Known rows, with every way that one mark hangs from another:
R[N[A[B M] D T]]: [  4.4  -6.1 -13.3  37.4  -2.0  50.4  -5.1  24.4 -20.1   2.6 -13.2  -2.6
  11.9  23.7  18.9 -15.2   4.5   9.0   7.0  48.9   9.6 -23.8 -15.2 -13.4
   1.2]
S[N[A[M] D]]: [  0.9  -8.0   5.4  24.2  -1.0  -0.3 -37.2  36.7 -18.0 -10.9   6.5  -5.2
 -14.6   8.7 -36.7 -10.4  -8.9   8.5  11.9  26.1  -7.8 -14.7  -4.5  -4.3
   5.5]
A[N[D]]: [  7.0  -0.5   1.7 -22.0  15.4  17.7 -20.5  34.1  -5.6  -7.5   7.4  30.4
  11.6  -0.3 -45.8  -5.7  22.5   0.3 -10.4 -24.7 -12.0  -8.4  -3.2  -6.7
  14.4]
S[N]: [  8.5  19.3  25.9 -14.6  -6.7 -13.1  -8.5 -16.7  -2.2 -14.1  26.4   8.1
 -11.6  -6.9 -41.7  10.2   4.4   3.8   3.6 -10.0 -14.7  -8.8  16.0   4.5
  -6.7]
A[B H[J] M N[D]]: [  2.9 -19.1   1.3 -19.1  -0.8  44.2 -19.3  10.4   1.6   8.3 -12.1 -13.8
  29.7   4.0   6.9  -8.3 -20.2  -6.7  -5.4 -40.7  10.4   5.6 -10.5 -13.9
  24.8]
B[A[H M]]: [ -3.0  12.4 -15.8  17.4 -27.2 -42.9   1.9 -34.2   6.9   1.6  -4.1  -5.7
 -26.3 -19.5  17.4  -5.4  18.7  -4.1   1.8  -6.6  -2.2   1.8  11.0  20.1
  -5.3]
S[B M[A] N]: [  0.5   2.4   0.1 -34.5   8.7 -13.1   9.1  -9.8  -5.1 -24.1  31.1 -18.4
 -43.3 -18.9 -20.3  43.7  14.6   0.7  -0.1  24.6  -1.7  -7.3   1.4  29.4
 -39.5]
B[A[M N[T]]]: [  9.1   8.2 -25.2  48.7 -13.8  27.6   8.3   5.5  -0.2  -5.6 -14.3  33.1
  -8.9 -23.5  -4.6 -10.7  27.9 -13.2   3.0  15.4   2.7 -20.2 -13.6 -13.2
 -14.3]
B[A[H[J] M N]]: [ -2.6 -10.7  -2.7  17.0 -12.1 -17.6   1.7 -19.2   9.2   5.9  -8.4  -1.3
   3.5  -8.1  22.1   0.7 -16.3 -14.5  -1.2 -31.2   7.8  12.0  -0.3   4.5
   9.8]
J[H]: [ -2.7  12.2  16.6 -24.4 -10.1 -31.6 -16.9   7.1   0.7  -0.9  14.6   0.5
   5.6  -1.5  -3.6  36.6  -6.3   7.9  -1.9 -15.2  -2.5  -0.8  10.4  32.6
  15.0]
A[H[J] M N]: [  7.6  -0.2  19.3   5.6  -4.4 -27.1  -5.6  -5.6  15.8   8.2  -0.5  -0.9
  18.0   2.5  -3.0  -6.8 -24.6  -9.9  -0.7 -27.9   3.1  12.7   7.2  18.1
   9.7]
B[A[H M N]]: [ -5.2   2.6 -17.3  24.2  -9.9 -20.6   8.3 -20.3   6.9   1.0  -9.1  11.9
 -15.8 -18.4  -0.5 -14.4  19.9 -12.4  -1.3 -16.7  -0.2   0.1   3.7   0.7
  -4.9]
A[H M]: [  6.8  22.5   5.0   4.0 -20.4 -52.7  -5.0 -17.8  14.9   3.4   6.3  -4.0
 -10.7  -7.6  -5.7 -11.9   6.7   0.1   3.9  -4.3  -8.1   5.3  17.1  26.4
  -5.8]
S[B[A[H[J] M]]]: [  3.4   5.6 -20.0 -20.3 -28.5 -55.8  -2.0 -25.2   7.1  -0.2   1.9  -7.0
 -13.8  -5.2  64.2  26.1  -3.9  -6.7   2.3  -7.0   9.1  18.8  14.1  27.8
 -12.7]
N[A[H[J] M] D]: [ -4.1 -17.8  19.3   5.3   1.0 -30.3 -29.8  30.0   2.3  10.2  -2.9 -17.4
   8.7  21.7  14.6  -7.2 -40.3   6.0   6.1   3.0   4.3  17.5   1.3  16.0
  24.6]
A[B N[T]]: [ 10.0  19.4  -8.7 -14.5   8.6  52.3  19.0   4.3  -2.5  -2.4  -4.5  26.6
  15.2 -11.2 -23.9   7.0  24.6  -3.8  -5.6  -5.7  -2.9 -18.0 -10.9 -34.2
 -10.1]
M[A]: [ -3.9  10.4  -0.4 -12.8  14.1 -20.4   2.5 -20.0  -4.6  -6.5   5.4  -6.9
 -11.4 -14.3 -12.8  30.4  28.1  11.7  -8.6 -10.0 -17.0  -6.0  -1.2   1.8
   3.4]
N[A[H[J] M]]: [ -3.8   1.5  22.7   8.1  -1.2 -64.1  -9.4   8.1   6.9  12.8  -2.3 -22.2
   1.2  18.3  15.6  -1.6 -34.0   5.2   8.4   8.7   3.8  16.2   9.7  19.5
  10.1]
B[A[N]]: [ -3.0   9.0 -12.4   2.4   7.0  -2.8  14.9   0.1  -8.2  -6.6  -1.7  25.8
 -12.8 -16.1 -17.9  10.3  39.5  -6.0 -10.2 -19.8  -7.9 -10.4  -0.4 -10.2
   0.6]
B[A[M N[D]]]: [ -0.1 -11.1 -30.9  26.9  -6.5  33.6 -18.4  26.1 -14.7  -7.3 -14.7  19.2
 -10.1 -13.6 -12.7 -12.4  36.3  -7.0  -5.3 -10.7  -3.4 -18.4 -15.4  -8.2
  10.8]
B[A[H]]: [ -6.2  12.6  -4.2 -13.4 -12.3 -41.0  15.4 -39.2   8.1  -1.6   7.7   4.1
 -20.2 -12.0  12.2  12.5  14.9  -0.1  -5.3 -21.5  -7.1  10.9  20.4  13.5
  -0.2]
A[B M N]: [  5.2  19.1 -21.4  -0.3   2.6  19.6   1.9   6.8 -11.8   4.0 -15.2  -0.4
   1.9 -12.6 -24.5  -2.6  38.7  -3.1  -5.0 -10.0  -4.2 -25.7 -13.0 -18.2
  -2.7]

Rows:
[ -0.5 -23.1   2.9  -8.8  21.5  53.2   4.7  -6.8  13.2 -11.1   2.4  22.7
  20.1 -11.8 -15.5  -8.6  -7.7  -3.7  -6.8 -13.4  -5.3   8.6 -12.3 -25.7
   4.8] -> M[A[H N[D T]]]
[  2.0  22.5 -11.9 -15.9 -19.7 -19.4   5.1 -30.0   4.6   8.0  -5.6 -22.3
  -5.8 -11.4   3.7  -2.4  17.4   1.9  -0.4 -10.8  -1.8  -2.9   7.1  10.0
  -5.7] -> A[B H M]
[ -2.4  -7.7  13.0 -54.9  10.2 -45.0  12.2 -11.6  13.4  -3.5  20.6 -32.5
 -20.9  -6.4  33.4  50.4 -22.3  -0.4  -6.1   2.3   8.2  25.9   8.9  50.7
 -20.4] -> S[B M[A[H[J]]]]
[-15.1   8.0  -6.7 -39.6  12.6  -4.7  23.4 -53.2   1.1   2.3  -1.3 -29.6
  -4.5 -17.1   9.9  26.5  18.1  10.8 -10.7 -25.8  -8.9   5.2   0.7 -16.1
   2.3] -> M[A[B H]]
[-12.8 -15.7  11.3 -38.2  30.1  22.9  19.4 -36.7   3.6   6.2  -6.5 -23.6
  21.9  -6.3  12.4  31.3 -13.8  -0.1 -14.5 -49.0   0.7  12.7  -8.3 -29.4
  15.5] -> M[A[B H[J] N]]
[  1.0   1.6 -10.6 -13.6  10.3  46.9  -3.2  38.9 -16.7  -0.8  -8.1   6.3
   5.6   9.5  -7.3   9.8  11.1  11.9   0.1  31.5  -0.7 -11.7 -12.9 -33.5
   5.7] -> N[A[B] D T]
[  4.3 -23.1  44.7   8.2   5.0   9.3  -4.0   8.6   7.4   3.4  12.6   5.6
  33.8  45.0  37.8  -2.5 -67.1   5.1   5.7  15.2  10.4  22.7  11.7  11.4
  15.3] -> R[N[A[H[J]] D T]]
[-15.5  15.2   1.8 -33.6  12.7 -33.4  20.9 -11.5  -3.9  11.3  -0.5 -17.0
  -8.2   6.1  -1.1  14.8   5.4  12.5  -2.6   0.6  -5.8   6.0  10.7 -10.4
  -1.1] -> N[A[B H]]
[ -1.2 -31.1  -2.5   9.8 -11.4  18.9 -18.3   7.5   3.8   2.2 -10.5   1.2
   9.9  -1.4  18.8  -9.1 -19.3 -11.0  -3.6 -35.0   8.7  11.9  -7.2  -0.5
  23.8] -> B[A[H[J] M N[D]]]
[  1.9 -16.4  -4.6   0.6  -2.9  44.0   8.0  -1.5   9.9 -10.8   1.5  40.7
   7.0 -10.9   0.0 -19.0   1.6 -12.0  -4.2 -13.8   1.4   8.2  -2.9 -17.7
   3.7] -> B[A[H N[D T]]]
[  4.9   3.0 -14.3  38.5 -17.3  14.6  15.8 -16.7  14.9  -1.3 -10.2  26.7
  -5.5 -21.6   7.0 -23.4   6.6 -16.5   5.4   4.8   4.5  -1.3  -2.2  -5.2
 -14.7] -> B[A[H M N[T]]]
[ 17.0  -1.8   7.3  -4.2   6.6  52.6 -12.6  35.4   1.7 -11.6   6.2  44.6
  21.0  -2.2 -35.0 -14.1  11.9  -4.4  -3.3  -0.7  -7.4  -8.6  -9.1 -14.1
   4.6] -> A[N[D T]]
[ -1.1   8.1 -26.5  32.7  -5.8  -7.7   0.6   3.7  -9.3  -2.7 -13.2  17.6
 -18.3 -20.6 -11.8  -3.9  41.0  -8.7  -2.7  -8.3  -5.0 -20.7  -8.8  -4.7
  -3.1] -> B[A[M N]]
[ -6.3  13.9   2.0  17.9   2.3 -65.8  -0.7   5.7   5.7   8.6  -0.7 -10.8
 -17.4   5.2  -8.9  -9.4   1.3   5.9   8.5  21.3  -6.8   7.0  10.4  19.7
  -5.1] -> N[A[H M]]
[-10.4  14.9 -12.3  -0.3   2.5 -35.0  11.9  -3.6  -3.4  14.6 -12.3 -27.3
 -13.6   1.2   3.3  -1.5   8.0   8.5   3.8  21.3  -0.3  -1.1   1.2  -6.2
  -5.7] -> N[A[B H M]]
[  0.9 -18.8  12.9 -55.8   9.9  40.8  -8.2   3.0   2.5   3.8   0.7  -6.1
  35.7  10.3   2.2   3.6 -19.1  -2.0 -12.3 -51.3   6.0  15.4  -1.8 -17.1
  26.4] -> A[B H[J] N[D]]
[-14.7  -2.5  -7.3 -34.0  31.7  18.5  27.0 -38.2   1.8   2.4  -6.4 -14.8
   5.2 -17.1 -10.2  17.0  19.7   2.1 -14.3 -38.2  -7.4   2.2  -7.1 -32.2
   1.9] -> M[A[B H N]]
[  5.9 -17.0 -21.7  31.5 -18.7  47.8  -3.2   1.4   9.9  -5.0 -11.2  30.7
   1.6 -17.1   4.1 -34.2   3.1 -15.8   2.8  -0.3   5.2  -0.5 -10.1 -12.7
   0.6] -> B[A[H M N[D T]]]
[ -5.2  -4.8 -14.3  24.3   5.9  18.0 -12.7  17.7 -28.3   4.6 -11.9 -18.8
   2.0  25.3  12.5  -5.2  13.1  13.9   0.2  25.7   2.5 -21.0 -11.9  -5.1
  10.4] -> R[N[A[B M] D]]
[  2.1  12.0  10.8 -26.0  11.9 -42.3  10.0  32.8 -12.6 -15.6  30.4  -3.6
 -47.7   5.4 -32.6  33.7   5.7   3.4   7.3  52.2  -0.3  -5.5  11.0  29.9
 -44.7] -> S[B M N[A]]
[  7.4   9.4  23.2  -1.5 -21.4 -45.2 -16.1 -14.2  18.0   8.4   5.0 -15.3
   8.2   2.5  16.8   2.2 -25.5  -1.6   4.0 -14.8   2.0  15.0  15.8  32.9
  10.6] -> A[H[J] M]
[  5.7 -11.7  13.6  45.2  -7.0   5.8  -7.2   5.3   6.4   1.1   3.2   9.2
  10.9  27.0  17.5 -33.2 -27.8   2.1  11.6  44.4   6.2   4.0   5.0  14.1
  -4.0] -> R[N[A[H M] D T]]
[  7.6  -6.5  15.1  22.5   8.9  24.0  -5.7  28.7 -10.4  -6.2   9.6  24.7
  15.4  31.2   1.0  -8.0 -10.7  10.3   3.2  38.6  -2.0  -6.4   2.7   1.0
   2.9] -> R[N[A D T]]
[  9.1  14.2   9.1  63.1  -4.2 -15.8   4.9  11.0  -5.2   2.5  -1.5  12.8
   0.3  21.3  10.9 -12.8  -5.0   4.7  13.0  57.3   3.1 -16.5   0.1  13.0
 -13.8] -> R[N[A[M] T]]
[  4.7  -6.0   2.8  25.7  -7.0   0.2 -13.6  27.8   6.8   1.6  -2.4   8.3
  -0.9   9.3  -3.6 -28.6 -18.0   2.5  12.0  38.9   1.9   6.6  -1.1   6.9
  -0.3] -> N[A[H M] D T]
[ 11.2  -6.5 -16.4   0.0  -8.9  69.4  -3.0   8.7   7.8   0.4 -11.6  12.5
  20.5  -8.0  -7.5 -30.3   6.1 -10.0   0.1  -4.6   6.8  -4.6 -15.0 -26.3
  -0.5] -> A[B H M N[D T]]
[  5.1  14.3  20.5  29.9   9.9 -12.6  16.6   8.4  -4.1  -0.5   9.4  20.2
   6.7  26.7   5.8   3.0  -8.5   8.0   6.6  41.0  -1.5  -9.5   8.7   6.1
 -12.3] -> R[N[A T]]
[  0.0  -5.9  -4.2 -12.9  -5.1 -27.7 -19.4  15.1  -4.2 -14.8  17.4   0.8
 -19.1  12.3  -6.5 -10.0 -12.1   2.5  14.7  27.2  -0.2   8.1  11.2   6.7
 -21.9] -> S[B N[A[H M] D]]
[ -3.6 -22.0 -10.9 -26.0  23.8  81.5  14.0 -11.2   4.0  -5.3  -7.7   6.5
  23.0 -14.9  -4.7  -0.7   5.9  -2.0 -11.0 -19.7  -0.3   3.3 -21.0 -46.4
   6.5] -> M[A[B H N[D T]]]
[-11.4  -0.5  22.7 -22.9  12.4  -9.9  25.5  -4.3  -4.2   0.6  18.3 -40.0
 -34.3  -0.6 -30.5  12.8 -20.5   4.1   4.7  21.4   5.7   1.2   7.2   8.9
 -23.0] -> S[M N[A[B H]]]
[  2.9   0.7   6.3 -15.1  -3.6   6.3   2.5 -12.2   7.2  13.3 -11.6 -16.9
  22.3  -1.7  10.9   1.3 -14.6  -7.8  -3.0 -32.0   7.2   5.2  -1.9  -7.3
   7.6] -> A[B H[J] M N]
[ -9.2 -10.6  -5.0  14.4   2.7   7.8  -1.0  -1.1 -12.4   8.9  -6.6 -22.1
   7.6  26.9  21.4 -16.0  -6.1  11.1   2.0  12.1   5.1  -3.3   0.0   0.0
   6.9] -> R[N[A[B H M] D]]
[ -8.3   1.5   8.5  -5.3  -1.6 -29.1   1.3   3.5  -1.8  19.0 -12.6 -38.4
   3.8  11.3  27.9  16.7 -24.6   7.3   4.4   3.2   9.6   9.9  -0.7  -0.4
  10.5] -> N[A[B H[J] M]]
